Known rows, with every step that occurs:
q, g, b, m: [ 0.01 -0.25  0.46  0.23 -0.16 -0.35  0.23 -0.04 -0.27  0.30  0.15 -0.42
  0.21 -0.04 -0.25  0.16  0.34  0.13  0.11 -0.40 -0.10]
x, b, m, u, r, q: [ 0.01 -0.29  0.63  0.40 -0.28 -0.08  0.06 -0.30 -0.53  0.22  0.26 -0.33
  0.21 -0.17 -0.23  0.12  0.35 -0.08  0.03 -0.41  0.00]
r, q, g, b, m, z, f: [ 0.13 -0.38  0.49  0.29 -0.24 -0.24  0.14 -0.05 -0.49  0.27  0.17 -0.17
  0.36 -0.15 -0.16  0.19  0.19  0.27  0.15 -0.34 -0.15]
r, q, g, b, m, z: [ 0.13 -0.37  0.54  0.28 -0.31 -0.30  0.10 -0.09 -0.44  0.29  0.17 -0.23
  0.37 -0.17 -0.17  0.17  0.21  0.25  0.14 -0.33 -0.19]
g, b, r, q: [ 0.02 -0.22  0.46  0.18 -0.30 -0.35  0.18 -0.14 -0.38  0.27  0.03 -0.33
  0.31 -0.06 -0.25  0.27  0.33  0.09 -0.09 -0.40 -0.02]
u, x, q, g, b, m, z, f: [ 0.02 -0.39  0.71  0.20 -0.19 -0.10  0.30 -0.34 -0.65  0.18  0.24 -0.29
  0.28 -0.13 -0.26  0.18  0.13 -0.15  0.11 -0.32 -0.09]
u, g, b: [-0.01 -0.34  0.49  0.15 -0.14 -0.16  0.20 -0.19 -0.39  0.16 -0.10 -0.35
  0.09 -0.09 -0.15  0.34  0.11  0.23 -0.03 -0.32 -0.11]
u, x: [ 0.01 -0.18  0.59  0.17 -0.05 -0.10  0.04 -0.34 -0.55  0.05 -0.01 -0.26
  0.14 -0.28 -0.16  0.00  0.07 -0.02 -0.04 -0.26 -0.03]
r, q, g, b, m, u, x: [ 0.13 -0.38  0.58  0.31 -0.26 -0.26  0.06 -0.18 -0.48  0.31  0.12 -0.34
  0.46 -0.19 -0.22  0.16  0.14  0.20  0.21 -0.38 -0.24]
r, q, g: [ 0.18 -0.33  0.51  0.21 -0.29 -0.29 -0.06 -0.10 -0.51  0.26  0.01 -0.19
  0.35 -0.30 -0.19 -0.17  0.08  0.19  0.10 -0.29 -0.26]
r, q: [ 0.14 -0.23  0.47  0.24 -0.24 -0.22 -0.13 -0.12 -0.55  0.16  0.00 -0.11
  0.27 -0.36 -0.13 -0.03  0.10  0.20 -0.03 -0.25 -0.11]
b, m, z, f: [-0.15 -0.26  0.41  0.40  0.00 -0.03  0.14  0.02 -0.41  0.08  0.48 -0.06
 -0.02 -0.13  0.01  0.47  0.42  0.13  0.00 -0.21  0.13]
m, u, g: [-0.01 -0.35  0.44  0.34 -0.09 -0.01 -0.10 -0.06 -0.38  0.14  0.14 -0.28
  0.09 -0.13 -0.06  0.15  0.15  0.11  0.35 -0.28 -0.11]
u, g, b, m, z, f: [-0.10 -0.42  0.50  0.25 -0.09 -0.07  0.30 -0.15 -0.40  0.15  0.12 -0.28
  0.06 -0.02 -0.09  0.61  0.20  0.27 -0.01 -0.30 -0.05]
b, m, q, g: [-0.03 -0.22  0.50  0.42 -0.08 -0.13  0.03 -0.02 -0.35  0.25  0.33 -0.26
  0.13 -0.21 -0.19  0.30  0.23  0.15 -0.03 -0.31 -0.12]
u, r: [ 0.02 -0.25  0.63  0.19 -0.17 -0.17 -0.08 -0.13 -0.52  0.09  0.10 -0.26
  0.07 -0.15 -0.17 -0.12  0.17  0.10  0.00 -0.19  0.18]
b, m: [-0.16 -0.20  0.45  0.34 -0.06 -0.17  0.01 -0.07 -0.35  0.15  0.29 -0.28
  0.06 -0.25 -0.11  0.34  0.39  0.07 -0.15 -0.27  0.02]

Rows:
[ 0.12 -0.36  0.51  0.32 -0.28 -0.28  0.03 -0.08 -0.43  0.33  0.13 -0.32
  0.42 -0.18 -0.20  0.15  0.19  0.23  0.21 -0.38 -0.21]
r, q, g, b, m, u
[ 0.06 -0.42  0.66  0.21 -0.39 -0.27  0.15 -0.13 -0.53  0.33  0.29 -0.41
  0.31 -0.06 -0.35  0.05  0.27 -0.16  0.23 -0.37 -0.09]
x, q, g, b, m, u, r
[ 0.10 -0.35  0.58  0.38 -0.23 -0.13 -0.13 -0.04 -0.47  0.23  0.22 -0.34
  0.30 -0.06 -0.16  0.02  0.19  0.14  0.46 -0.31  0.03]
m, u, r, q, g, b
[ 0.13 -0.34  0.52  0.26 -0.29 -0.33  0.07 -0.10 -0.44  0.31  0.07 -0.29
  0.40 -0.22 -0.22  0.11  0.18  0.23  0.07 -0.36 -0.21]
r, q, g, b, m
[-0.09 -0.41  0.60  0.46 -0.15 -0.12 -0.08 -0.07 -0.41  0.25  0.44 -0.38
  0.24 -0.14 -0.14  0.30  0.33  0.10  0.22 -0.30 -0.03]
b, m, u, r, q, g
[ 0.08 -0.35  0.72  0.11 -0.23 -0.17  0.13 -0.39 -0.66  0.18  0.08 -0.33
  0.28 -0.25 -0.31 -0.14  0.03 -0.22  0.07 -0.30 -0.19]
u, x, q, g
[-0.06 -0.36  0.53  0.27 -0.13 -0.11  0.22 -0.19 -0.37  0.21  0.04 -0.37
  0.11 -0.10 -0.16  0.56  0.12  0.27 -0.08 -0.35 -0.13]
u, g, b, m, q
[-0.03 -0.24  0.60  0.39 -0.22 -0.07  0.09 -0.28 -0.48  0.20  0.27 -0.35
  0.13 -0.13 -0.23  0.11  0.40 -0.12  0.02 -0.41  0.06]
x, b, m, u, r
[ 0.04 -0.25  0.72  0.28 -0.15 -0.05  0.20 -0.48 -0.59  0.18  0.11 -0.36
  0.23 -0.23 -0.30  0.07  0.10 -0.11 -0.07 -0.40 -0.14]
u, x, b, m, q, g
[-0.10 -0.15  0.40  0.38 -0.10 -0.22  0.14 -0.02 -0.26  0.21  0.24 -0.40
  0.15 -0.04 -0.14  0.57  0.47  0.14  0.09 -0.40  0.13]
g, b, m, u
[ 0.19 -0.10  0.44  0.31 -0.14 -0.18  0.09  0.01 -0.37  0.26  0.05 -0.21
  0.15 -0.13 -0.25  0.05  0.07  0.22  0.12 -0.36 -0.10]
m, q, g, b
[ 0.09 -0.37  0.58  0.08 -0.42 -0.36  0.21 -0.16 -0.52  0.33  0.16 -0.35
  0.32 -0.09 -0.39 -0.10  0.26 -0.22  0.08 -0.37 -0.17]
x, q, g, b, r
[ 0.05 -0.42  0.54  0.16 -0.35 -0.34  0.01 -0.17 -0.47  0.34  0.12 -0.27
  0.38 -0.18 -0.29 -0.15  0.22 -0.02 -0.03 -0.33 -0.30]
b, r, q, g
[ 0.04 -0.27  0.70  0.13 -0.20 -0.12  0.09 -0.40 -0.68  0.11  0.07 -0.28
  0.23 -0.30 -0.27 -0.05  0.05 -0.22 -0.03 -0.27 -0.09]
u, x, q
